What can hang from each mark
z250: z56 z950
z702: z476 z950
z811: z56 z476 z950
z56: z625 z811
z476: z250 z702
z950: z250 z625 z702

Each row was made from one small tree. The marks that hang from a mark follow it in brackets, in the order of their numbers. Every link used is in the known rows. Write each row's tree.
Known rows
z56{z625 z811{z476}}: [ 1.846  1.547  1.684 -0.773 -0.303 -0.479  0.046  0.627  0.495  0.486
  1.142  2.381  0.579  2.727 -1.387  1.904  1.063 -0.236  0.990  0.286
  1.506]
z811{z56{z625} z476 z950{z250}}: [ 0.171  2.511  0.488  4.941 -0.585 -0.101 -2.360  0.837 -1.176  1.400
  1.126  1.358 -0.422  3.903 -1.206  1.629  0.950  0.023  2.444 -0.863
  1.588]
z950{z250 z625 z702{z476}}: [ 1.917  0.174 -2.218  4.140  1.080 -0.439 -0.509 -0.635 -1.252  1.302
  0.693  0.486 -0.995  2.592  1.111 -0.173  2.567 -0.979 -0.346  3.374
  1.580]
z811{z476}: [ 1.923  0.373  0.639 -2.048 -0.785 -0.679 -0.397 -0.733 -0.304  0.808
  1.094  0.732  0.407  1.774 -1.533  2.008  1.211 -0.543  2.365  0.038
  0.220]
z56{z811{z476}}: [ 2.465  0.998  1.210 -1.907 -0.861 -0.827 -0.479 -1.159  0.605  0.688
  0.927  1.816  0.908  1.581 -1.594  1.509  0.902 -0.045  2.310  0.943
  0.975]
z811{z56 z950}: [-1.306  1.946  0.416  3.807 -0.757 -0.075 -2.348  0.613 -0.648  1.330
  0.973  0.512  0.426  1.377 -0.094  1.466 -0.427  0.299  3.640 -0.163
  1.189]
z950{z702}: [ 0.752  0.579 -0.672  3.448  0.543 -0.482  0.346  0.111 -0.097  1.196
  1.003 -0.490  0.321  1.226  0.179  1.031  1.119 -0.349  1.497  0.756
  1.304]
z950{z250{z56{z811}} z625}: [ 2.515  0.151 -0.129  2.401 -1.150  0.027 -1.902 -1.696  0.921  1.072
  0.721  1.824 -0.585  2.108  0.035  1.056 -0.102 -0.345  1.542  2.223
  1.638]
z56{z811{z476{z250} z950}}: [-0.050  0.219  1.312  1.222 -1.566 -0.325 -0.255 -0.725 -0.060  0.927
  0.853  1.560  0.452 -0.321 -1.336  1.812  1.231  0.954  4.860  1.127
  1.157]
z56{z625 z811}: [ 0.374  1.674  1.291  0.927  0.129 -0.059 -0.589  1.061  0.849  0.495
  0.969  1.835  0.525  1.964 -0.265  1.089  0.094 -0.026  0.169  0.535
  1.947]
z702{z950{z250{z56} z625}}: [ 2.716 -0.185  0.276  0.781  0.056  0.411 -1.911 -1.647 -0.083  1.721
  1.617  0.079 -0.521  1.506  0.126  1.905  0.749 -0.338  2.715  0.828
  0.969]
z250{z56}: [ 0.387  0.196  0.456  0.645 -0.939  0.011 -0.695 -0.880  0.920  1.063
  0.990  0.847  0.605  1.730 -0.647  1.911 -0.278 -0.584  1.970  0.334
  0.658]
z811{z56{z625}}: [-1.205  2.742  0.781  2.459  0.065 -0.034 -2.180  1.663 -0.173  0.963
  1.130  0.768  0.148  3.128  0.096  1.623 -0.832 -0.377  0.347 -0.544
  1.399]
z56{z625}: [-0.285  1.071  0.721  1.078  0.331  0.192 -0.636  1.386  0.024  0.655
  1.077  0.834  0.081  2.062 -0.159  1.549  0.336 -0.467  0.398 -0.101
  1.282]
z811{z950}: [-0.520  0.304  0.226  1.973 -0.525  0.063 -0.929  0.071 -0.398  1.065
  0.903  0.511  0.345  0.087 -0.413  1.503  0.798  0.269  3.727  0.176
  1.014]
z250{z56 z950{z625}}: [ 0.379 -0.880  0.324  0.404 -0.085  0.451 -1.600 -0.309 -0.317  0.583
  1.318  1.092  0.327  1.486  0.625  3.770 -1.091 -0.736  2.914  1.264
  1.051]
z250{z56{z811} z950{z625 z702}}: [ 1.313 -0.424  0.224  3.627  0.466 -0.024 -0.214 -0.256  0.272  0.693
  1.310  1.438  0.734  1.799  0.891  3.260 -0.560 -0.392  2.705  2.212
  2.211]
z702{z950}: [ 1.466  0.556  1.072 -1.618  0.771  0.001 -1.116 -0.711 -0.290  1.533
  1.673 -0.481  0.755  0.468 -0.369  1.631  0.865  0.019  2.577  0.004
  0.608]
z56{z625 z811{z476{z250}}}: [ 0.020  0.854  1.771  0.532 -0.833 -0.235  0.015  0.819  0.329  0.557
  1.004  1.961  0.206  1.525 -1.155  1.892  0.724  0.276  1.653  0.624
  1.462]
z476{z702}: [ 0.036  0.138  0.267 -0.958  0.966 -0.201  0.090  0.537 -1.124  0.926
  1.054  0.351  0.462  1.318 -0.703  1.220  0.477  0.397  0.047  1.334
  0.618]
z250{z56{z625 z811{z950}}}: [-0.492  0.969  1.515  3.388 -0.782  0.289 -0.010  0.572  1.230  0.825
  1.065  2.684  0.744  2.102 -0.706  2.245 -0.037  0.110  2.384 -0.016
  2.050]
z56{z625 z811{z950{z250}}}: [ 0.148  1.588  0.657  4.714  0.078  0.209 -1.101  0.613  0.325  0.935
  0.892  1.877  0.040  1.963 -0.325  0.468  0.839  0.588  1.099  0.732
  2.647]
z811{z56}: [-0.262  2.169  0.389  1.446 -0.523 -0.318 -2.595  0.258 -0.110  1.129
  0.974  0.336  0.447  2.257  0.014  1.149 -0.838 -0.207  1.364  0.012
  0.883]
z950{z702{z476}}: [ 0.435  0.671 -1.090  2.070  1.202 -0.664  0.734 -0.176 -0.838  1.160
  0.808  0.384  0.586  2.317  0.182  0.401  2.328 -0.886 -0.033  2.080
  1.313]
z250{z56{z625 z811} z950}: [-0.315  0.604  1.529  1.490  0.516  0.378 -0.807  0.388  0.557  0.402
  1.348  2.229  1.367  3.001 -0.312  3.036 -1.300 -0.372  0.832  0.446
  2.261]

Which tree is each row?
[-1.954 -0.735 -0.364  4.201  0.725  0.158 -0.551  0.234 -1.282  0.958
  1.169 -0.969  0.312 -0.057  0.718  1.842 -0.154  0.302  2.591  1.301
  1.507] | z476{z250{z950{z702}}}
[ 2.044 -0.272  0.113 -0.368  1.847  0.225 -0.974 -0.106 -1.789  1.652
  1.641 -0.258 -0.555  1.199 -0.037  1.271  1.371  0.735  0.754  1.827
  0.815] | z476{z702{z950{z250 z625}}}
[-1.782 -0.513  1.877  1.066  1.100  0.876  0.558  1.293 -1.073  1.572
  1.812  0.253  0.184  0.846 -0.705  2.674  0.159  1.028  1.094  0.573
  0.830] | z476{z250{z56{z625}} z702{z950}}
[-1.242 -0.009 -1.019  3.464  0.687 -0.397  0.763  0.008 -1.079  1.255
  0.728  0.049  0.117  1.093  0.414  0.401  1.906 -0.372  0.572  2.555
  1.169] | z950{z702{z476{z250}}}
[-1.644 -0.575  1.159  1.963 -0.670  0.369 -1.274 -0.944  0.403  0.783
  1.067  0.986  0.961  0.402 -0.124  2.572 -1.618  0.419  2.942  1.508
  1.604] | z476{z250{z56{z811} z950}}
[ 1.986 -0.218 -0.701  2.469 -1.016  0.282 -1.908 -1.303  0.348  1.211
  0.860  0.848 -1.016  2.002  0.286  1.443  0.185 -0.701  1.681  1.559
  1.044] | z950{z250{z56} z625}
[ 2.214  1.229  1.317  1.945  0.514  0.321 -1.422 -1.031  0.712  1.671
  1.605  0.978  0.508  2.706 -0.779  1.338  0.468 -0.049  0.996  0.159
  1.935] | z702{z950{z250{z56{z625 z811}}}}
[ 2.120 -0.179 -1.501  6.027 -0.159  0.020 -0.658 -0.931  0.136  1.452
  0.869  0.195 -1.100  2.266  0.681  1.253  0.969 -0.831  1.522  1.953
  1.585] | z950{z250{z56} z625 z702}
[ 1.431  1.454 -0.380  7.132  0.428 -0.113  0.125 -0.271  1.095  1.345
  0.916  1.121  0.070  3.573 -0.193  0.685  0.693 -0.383 -0.376  0.995
  2.788] | z950{z250{z56{z625 z811}} z702}
[-2.796 -0.511  0.361  1.328  0.585  0.551 -0.450  0.345 -1.131  0.645
  1.079  1.676  0.621  2.466  0.098  2.138  0.085 -0.614  0.331  1.926
  1.355] | z702{z476{z250{z56{z625} z950}}}
[ 1.449  0.778  0.299  0.745  1.371  0.322 -0.909 -1.037 -0.616  1.756
  1.523  1.205  0.402  3.958 -0.613  0.785  1.951 -0.822 -0.728  0.977
  1.456] | z702{z476 z950{z250{z56{z625}}}}
[ 1.458  0.495 -0.019  3.511 -0.689  0.027 -1.789 -0.692  0.155  1.000
  0.734  1.582 -0.426  0.529  0.138  0.564  0.806  0.505  3.191  2.089
  2.022] | z56{z811{z950{z250 z625}}}
[ 1.457  0.294  0.374 -0.116  1.936  0.059 -0.772 -0.380 -1.609  1.800
  1.639 -0.616  0.263  1.738 -0.812  0.697  1.211  0.872  0.028  1.160
  0.938] | z476{z702{z950{z250}}}
[ 2.067 -0.510  0.379  0.281  1.246  0.365 -0.731 -0.527 -1.256  1.787
  1.677  0.210 -0.327  1.771 -0.292  1.870  0.908  0.471  0.992  1.684
  0.757] | z476{z702{z950{z250{z56} z625}}}
[ 0.911  2.034  0.063  4.103 -1.159 -0.435 -2.712 -0.650 -1.144  1.626
  0.990  0.830 -0.099  3.027 -1.360  1.308  0.830  0.096  3.532 -0.199
  1.180] | z811{z56 z476 z950{z250}}
[-1.997  1.405  1.417  2.210 -0.235  0.118 -2.272  1.556 -1.582  0.727
  1.426  0.685  0.167  2.810 -0.482  3.181 -0.821  0.005  2.314 -0.299
  1.117] | z811{z56{z625} z476{z250{z950}}}
[ 0.818  0.875 -0.857  7.476  0.595  0.110 -0.049  0.132  0.347  1.427
  1.021  0.220 -0.380  3.576 -0.116  0.895  0.982 -0.742 -0.339  0.416
  2.232] | z950{z250{z56{z625}} z702}
[ 1.557 -0.319  0.900 -2.191  1.751  0.193 -0.262  0.611 -1.707  1.343
  1.766  0.011 -0.019  0.632 -0.004  2.155  1.099  0.637  1.622  1.592
  0.446] | z476{z702{z950{z625}}}
[ 1.924 -0.249 -0.235  3.402 -0.401 -0.448  0.601  0.289 -1.226  1.121
  1.149  0.795 -0.596  0.652 -0.221  2.872  2.608 -0.256  5.316  0.982
  0.872] | z811{z476 z950{z625 z702}}
[-1.642 -1.064 -0.323 -0.358  0.586  0.210 -1.430 -0.142 -1.924  0.604
  0.992  0.902 -0.056  0.803  0.953  1.755  0.644 -0.246  1.508  3.117
  0.885] | z702{z476{z250{z950{z625}}}}
[-0.508 -0.529  0.793 -1.234 -0.170 -0.315  0.544  0.298 -1.713  1.008
  1.089  0.341 -0.039  0.796 -1.703  2.147  1.140  0.741  1.802  1.302
 -0.029] | z811{z476{z250 z702}}
[ 0.317  1.207  1.486  1.721 -0.559  0.114 -0.263  0.306  1.624  0.736
  1.050  2.456  0.782  2.661 -0.659  2.093 -0.413 -0.421  0.694  0.195
  1.782] | z250{z56{z625 z811}}
[-2.220 -0.849  0.621  1.289 -0.320  0.346  0.168  0.165 -0.686  1.177
  1.029  0.448  0.092  0.669 -0.757  1.918 -0.309  0.805  1.175  1.608
  0.469] | z476{z250{z56} z702}
[ 1.345  0.839 -1.982  4.452  1.431 -0.581 -0.230 -1.120 -0.954  1.500
  0.701  0.052 -0.072  3.118  0.041 -0.779  2.518 -0.783 -1.150  2.452
  1.834] | z950{z250 z702{z476}}
[-0.601 -1.204  1.010 -0.561  1.060  0.485 -0.243  0.859 -1.927  1.469
  1.655 -0.408 -0.560 -0.996  0.349  2.084  0.772  1.327  2.419  2.077
  0.298] | z476{z250 z702{z950{z625}}}
[ 3.606  0.160  0.191  1.098 -1.542 -0.290 -1.480 -2.024  0.737  1.007
  0.876  2.192 -0.542  2.637 -0.776  1.756  0.620 -0.551  2.249  1.955
  1.257] | z950{z250{z56{z811{z476}}} z625}
[-1.201 -0.611  1.274 -0.528  1.241  0.321 -0.038  0.474 -1.755  1.652
  1.616 -0.901  0.203 -0.495 -0.548  1.667  0.594  1.462  1.764  1.419
  0.420] | z476{z250 z702{z950}}
[ 1.062 -0.408  0.934  0.410 -0.212  0.235 -1.514 -0.871  0.391  0.505
  1.257  2.055  0.782  1.583  0.366  3.363 -1.317 -0.334  2.719  1.792
  1.655] | z250{z56{z811} z950{z625}}
[-2.959 -0.670  0.983  2.820 -0.037  0.889 -0.965  0.780 -0.401  0.600
  1.299  0.677  0.318  1.309  0.082  3.121 -1.269 -0.043  2.050  0.351
  1.445] | z476{z250{z56{z625} z950}}
[ 1.153  0.400  0.024  4.601 -0.166 -0.284  0.083  0.324  0.071  0.960
  0.850  1.244  0.020 -0.003  0.662  1.539  1.272  0.359  4.005  1.894
  2.038] | z56{z811{z950{z625 z702}}}
[ 0.157  1.819  0.773  1.916 -1.285 -0.467 -1.883  0.123 -1.066  1.313
  1.100  1.034  0.480  2.205 -1.312  2.410  0.548  0.090  4.559 -0.447
  0.742] | z811{z56 z476 z950}
[ 0.719  1.069  1.749  0.781  0.502 -0.234  1.171  1.674 -0.825  0.662
  1.245  2.605  0.575  2.213 -1.733  2.346  1.698  0.875  1.512  0.677
  1.650] | z56{z625 z811{z476{z702} z950}}
